Each row comes from the steps of one walk. Every step used is in the known rows, and no mark comes twice. Write the walk behind each row, first mark first.
Known rows:
kuzil, medi, vurev: [ 18  21  32   1   7  -8  23  16  -9  23 -26  25   2  56   5  33 -71 -35
  16  71  -9  14   7  11   9 -34 -18 -10 -41  22 -25]
teka, medi, kuzil: [ 56  42   9  24 -45 -37 -18  11  16  27 -35 -17  29  -3 -10   1 -42   6
   0  53  -1  -8 -26   5  41  10  -6  24  23   1   3]
rubulil, fidebev: [-35  -4   3 -18  15  14  38 -11   2  24 -41  16 -21 -10  34 -11  34 -17
  30  15  17   8 -34  26   8  28 -22  17  17   4  -8]
medi, vurev, vila, kivuz: [ 30   5  -5  26   2  -6   4 -28 -14  15  11 -10 -23  22   1  10 -29  22
   9  11   1 -21  21  -6  24  -5   7 -10  -6  16  -6]
zikasa, vurev, vila, kivuz: [ 46  -8 -11  13  -1   0  24 -18  12  32  15  18 -22 -10  22   9   8  -4
  -3 -19 -11 -18  30 -28   6  -5   9   9  -7 -19  14]
bavuzu, medi, vurev, vila, kivuz, kesid: [ 13  -3 -32   4   2   7 -15  -2 -13 -45  22  -2   9   9  14 -13 -29  14
 -13  -9  13  -6  46  29  -7 -20   6 -13  -4  24  14]
fidebev, bolid: [-25   4  27 -11  33   6   0 -11   9  58  -2  37 -21  13  -4 -19   3  -3
 -11   8 -10  -7 -15  33  -7  12 -49 -42   2  -4  15]
bolid, fidebev, rubulil: [ 20 -13 -18  -3   1 -11  17  -1  20  46 -13  34   4   1   9 -34   3 -47
  27  11  23  -1 -29  -7 -32   0 -86   1  19 -29  28]
teka, medi: [ 38  19   8  -7 -16 -28 -19 -26  20  16 -34  -3 -11  -6  19  22 -10 -19
 -16  40   8  22 -37  19  40   9 -11  31   8 -44  18]
teka, kesid, kivuz, vila, vurev, zikasa: [  3 -23   2  18   9 -24 -20   5  17  18  15 -33 -24 -39  28   1  62  46
  11 -71  13  -1   0 -32 -16  21  39  15   7 -35  20]
kuzil, medi: [ 29   3  21  -7  15   7  27   6  -4  -2 -29  36 -12  22  17  14 -30 -51
   8  40 -19  28 -27  27  -2 -14 -12   8 -27   6  11]
vila, kivuz, kesid: [-13 -23 -27 -28  32  16  13 -24  12 -34   3  11 -14 -22  27 -45   6 -21
 -14  -6 -15  16   1  34   6  -7 -11 -30  22  14  41]
fidebev, rubulil, kesid: [-23 -10   5 -24  16  22   2  37  22   2   6 -16   6  17  38 -42  15 -52
   1  11  -5  20 -22  62 -26   1 -56  -1  10  15   0]
kivuz, vila: [-21 -11 -29 -13   3   9   7 -30  19  23   3  25   8 -32  28 -39  33 -25
 -15   3  -4  -3 -34  -3 -13  11 -30  10  13  13   7]
kuzil, medi, vurev, vila, kivuz, kesid: [ 25  -8 -19   8  19  27  -7   2 -26 -49   8   6   5   4   6   0 -19  23
  -6 -11 -17  10  39  10 -22 -29  13 -28 -21  33   8]
teka, kesid: [ 34 -23  -6   5  -9 -18 -11  10   3  34 -10  -5  19 -24  42 -16   5 -11
 -26  21 -10   5 -33  26  16  11 -10  30   3 -17  26]
rubulil, kesid, kivuz, vila, vurev: [-49 -17  27 -28  18  12   5   7  46 -18  12 -14   1 -26  45 -10  50  -6
   4 -66  -5  -1  -4 -18 -29 -16  28  -6   4  -1  14]
rubulil, kesid: [-28  -9  14 -21  27  20   6  15  -9  -1 -14 -11  -7   0  45 -24  16 -45
   2  18 -22  24 -35  62  -7  23 -22   2   2  25  -5]
kivuz, kesid, teka, medi, bavuzu: [-38  14 -17 -15 -19   3 -12 -25   3 -49  -5   1  25 -14 -36   9 -16  -4
 -39  30   9   4 -12   8  24  -4  14  -7   2 -19 -16]
kivuz, vila, vurev: [ -7  -7   5 -15  -4   2   4 -12  31  34  19  19  -6 -31  36 -13  14 -28
   5 -31 -18 -13  -6 -30 -15   5  -1  16   4 -11   6]
fidebev, rubulil, kesid, kivuz, vila, vurev, medi: [-36 -24  26 -19  -3   7 -33  46  28 -23  12 -21  40 -12   1   4  46  16
  30 -60  -4 -19  -7  -5 -49  -8  32  19  21 -12  -1]
bolid, fidebev: [ 17 -15 -11   1  13 -10  21 -31 -19  43 -37  44 -11 -19  15 -13   5 -39
  31  19   5   3 -40 -12 -13  26 -49   4   9 -20  26]
kesid, kivuz: [-30  -5  23 -16  42 -22  39 -20  42  13 -32  -3 -24  12  12   4  10 -26
   0   0  18  17 -32   9  32  -8  -2 -16   9 -16  17]
vurev, vila: [ 26   1 -14  25  13   6  -1 -18 -21  41  -2  -5 -15 -12  16  -1  21  -7
   4  -8 -12   5 -29   9   5  44 -13  28   0  -3 -21]
zikasa, vurev, vila, kivuz, kesid, teka, medi: [ 10   1  -3 -16 -26   8 -13   3  18 -29  23  -3  -4 -17 -14  24  38  24
 -37 -41  16  14  37 -47  -6 -25  18   0 -13 -42  20]
kesid, teka, medi, kuzil: [ 13  41  27  11 -49 -29  -3  28  15  13 -17 -17  21  17 -46   7 -29   7
  -4  38  14  -7 -21 -18  28  -3  -1  13   9   6  -2]
bolid, fidebev, rubulil, kesid: [ -9 -22  -9 -16  10  19  -2  26   2   5  -8   4  12  -2  32 -43  25 -43
  27   0   8  13 -26  30 -57   8 -71  -4  13   2  20]
vurev, vila, kivuz: [ 38  -8 -15  19   9   4   7 -37  -9  -4  10  -5 -33  -7  13 -11   5  10
   1 -13  -7 -10  -7   6  17  13  10   4   8   2  19]

Write each row's walk:
[-23  15  17 -25 -17 -15  -8  -2  14 -33   5 -14  -5  33 -29  23 -30  17
 -24  22  29  10  34 -17  26 -44   2 -32 -13  -3   7]
vila, kivuz, kesid, teka, medi, vurev
[-40  -3  -5 -13  -5  12  10  17 -15 -56  42  -3  -3  37 -30  -4 -16  11
 -20 -21  32  -2  47  -1 -18 -33   7 -25 -20  32   4]
bavuzu, medi, vurev, vila, kivuz, kesid, teka
[-44 -23 -11 -18  19  32  15  -3 -12 -45  36  -5 -22  -9 -23 -27  42  11
 -18 -48   1  14   9  -9 -16   0   4 -29   0  19  11]
vurev, vila, kivuz, kesid, teka
[  4   2 -13  14 -16 -11  10  -3 -14  37 -27  40  50  -7 -23  37 -42 -24
  13  60 -32 -41   2   1  23  15  29  30   1 -25 -53]
zikasa, vurev, medi, bavuzu
[-18  18   4   3   5 -25 -17   0 -19 -25   8 -33 -48  29 -36  22  -4  45
   5   8  32  26  34  -7  20   2  11 -31  -8  -8 -10]
vila, kivuz, kesid, teka, medi, vurev, zikasa
[ 23  19  17  15 -29 -14 -14 -19  -5 -15  18 -25 -26  32 -33  37 -18  47
 -10   2  29 -13  26 -35  28 -20  24  -6 -20  -5  -1]
kesid, teka, medi, vurev, vila, kivuz
[ 14  -7  37  -1   0 -18 -16  20 -20  36 -21   7   0  -1  -5  38 -21 -19
  40   5 -33 -13 -17   4  15  34  30  39  10 -31 -20]
vila, vurev, medi
[-17 -31 -21  -5  -3 -11  -4 -12  46  -5   0  -9  32 -46  37 -30  62  26
 -36 -37  22  -7 -32 -17 -16 -19  11  10  12  -6  44]
teka, kesid, kivuz, vila
[ -4  21  -2   9 -18   3 -34   8 -25   3   8 -31  11   8 -28  33   9  42
 -21  -9  17  18  20 -22  -2   6  -1   1 -20  -7 -42]
kivuz, kesid, teka, medi, vurev, vila
[-28  -6  10  -9  10  33  16  21 -26 -59  30   3  -8  32 -40   7  -4  21
  -8 -21   1  14  42 -22 -31 -41  13 -40 -39  40  -4]
kuzil, medi, vurev, vila, kivuz, kesid, teka
[-54 -13  32 -25  48   3  23   4  30 -24 -28 -25 -14   9  32  -9  33 -21
   4 -11   6  29 -31  41   5  -5   7 -21   5   9  11]
rubulil, kesid, kivuz
[  4  -9 -30   4  20  16  -9 -16 -19 -18  16 -12  -1  -9  10 -20  -1  25
  -8 -17 -10   0  32  10  -1  -5   0 -30   4  26  -2]
medi, vurev, vila, kivuz, kesid
[ 16  12  -5  12   3  11  24 -22 -12 -26 -26  40  20  12  -7  16 -65 -40
  -2  69 -24  -7 -22  30  15 -12  13   2 -23  12 -17]
kuzil, medi, bavuzu
[ -5   2 -15  19  -6 -10  -7 -23 -35   1 -31  18  37  -7 -32  19 -45 -11
  14  64 -27 -35 -36  37  32  35  30  26  18  -1 -44]
vurev, medi, bavuzu
[ 34  17  11  27 -34 -26   8  55  -6  73 -31  21  58   2 -30  14 -37  -6
  36  46 -34 -38   6 -16  10  15  10  35  15   9 -37]
zikasa, vurev, medi, kuzil
[ 30  25  -4  33 -17 -15  -8   4 -27  28   5  -3   8  41   7  27 -48  -4
   3  29  22 -13  19  17   7   6  -9  29 -23  11 -32]
bavuzu, medi, vurev, vila
[-36 -22 -10 -23  12  31  31  12   7 -13  40  16 -11  -9 -13 -13  45  -2
 -21 -53  -3   6  43 -40 -28 -19   1 -25 -16  -1   5]
zikasa, vurev, vila, kivuz, kesid, teka
[ 16 -22 -36  -5  19  24   7  -8   7  -3  20  15   1 -37  30 -22  29   0
 -17 -43 -22   2  40 -10 -19  -7   0 -13   2  -8  16]
zikasa, vurev, vila, kivuz, kesid
[ 25  26  -7  21 -45  -1 -28  19  -1 -42  15 -35  25 -16 -51 -11   1  61
 -16 -20   8 -12  14 -26   5  -5  27  -3  17  18  14]
vurev, vila, kivuz, kesid, teka, medi, kuzil
[ -3  21   6  25  29 -29   9  -4 -34  64 -17 -16 -47  36  -4  16 -25  -2
  33  44   6  16   2  17  28  38 -23  -8  -8   4 -50]
medi, vurev, zikasa
[-77 -14   2 -41  30  21  30  13   1 -10  11  12 -10   0 -14 -31  29 -36
 -19 -11  -2  35 -14   7 -13   5 -29 -26  -3  13  -7]
kivuz, kesid, teka
[ 14   6  21  14  28 -23   6   2 -15  52   1 -12 -68   1  18  16   2 -17
  43 -13 -12  18  -6   4  16  52   5  12   2 -32 -17]
vila, vurev, zikasa
[  1 -15  12  -4 -13  -4 -27   9 -11  21   0  16  21 -31  -1  16  13   1
  28 -18 -28 -27 -19 -18 -17  27  31  43  17 -15 -14]
kivuz, vila, vurev, medi
[-32 -11  20 -19  14  -8  17 -16  57  14   8   5  -9 -25  29   1  31  -8
   5 -57   6  -9  -7 -44  -8 -16  20  -3   6 -20  21]
kesid, kivuz, vila, vurev
[ -5   9 -31  10 -27  13 -25 -40 -11 -80  18 -13  17 -24 -42  12  -3  41
 -39  -5  12 -14   9  -9  17  -6  46  -8   4 -15  -1]
vurev, vila, kivuz, kesid, teka, medi, bavuzu
[ 44  22  11  34   1   6   0  10 -38  26  -9   2   4  35  -3  40 -34   7
  13  26 -13   8  11  -5  -7  -4  -3  11 -42  20 -45]
kuzil, medi, vurev, vila
[ 41  13  -7  24 -17 -15   0 -14 -11 -13  18  -5 -12  41   6  16 -55  10
   0  17  24 -29  39  14  21 -21  15   8 -13  16  10]
bavuzu, medi, vurev, vila, kivuz
[ 33   4 -28   8  -6   3 -39 -20  -9 -34   5 -24   5 -15   5   5  -5  46
 -22 -12   4   7  32   3   9 -11  12 -13   5  -3  11]
teka, medi, vurev, vila, kivuz, kesid
[-50 -10  -3 -11  14  23  13   5 -18 -27  35 -10 -12  19 -34 -11   9  21
 -12 -26   9   4  37 -19 -14 -16   1 -40 -13  31 -13]
medi, vurev, vila, kivuz, kesid, teka
[ 12  23  17   6 -60  -9 -20  57  12 -12  -7 -19  45  11 -41 -17   0  13
  21  10  30  -9 -13 -19 -35 -12 -37   1  16   7  15]
bolid, fidebev, rubulil, kesid, teka, medi, kuzil
[ 20  11  12  28 -43 -14 -27  41 -11  35  -3   0  56 -24 -28  -4 -20  23
  41   1 -36 -52 -11 -25 -11  25  34  37  31  25 -25]
kivuz, vila, vurev, medi, kuzil
[  3   1  -8 -12 -14   9 -28 -13   0 -59  17 -22 -14 -18 -23   7  38  37
 -33 -37  20  21   5 -13   3  -6  18   0   1 -21  26]
vurev, vila, kivuz, kesid, teka, medi
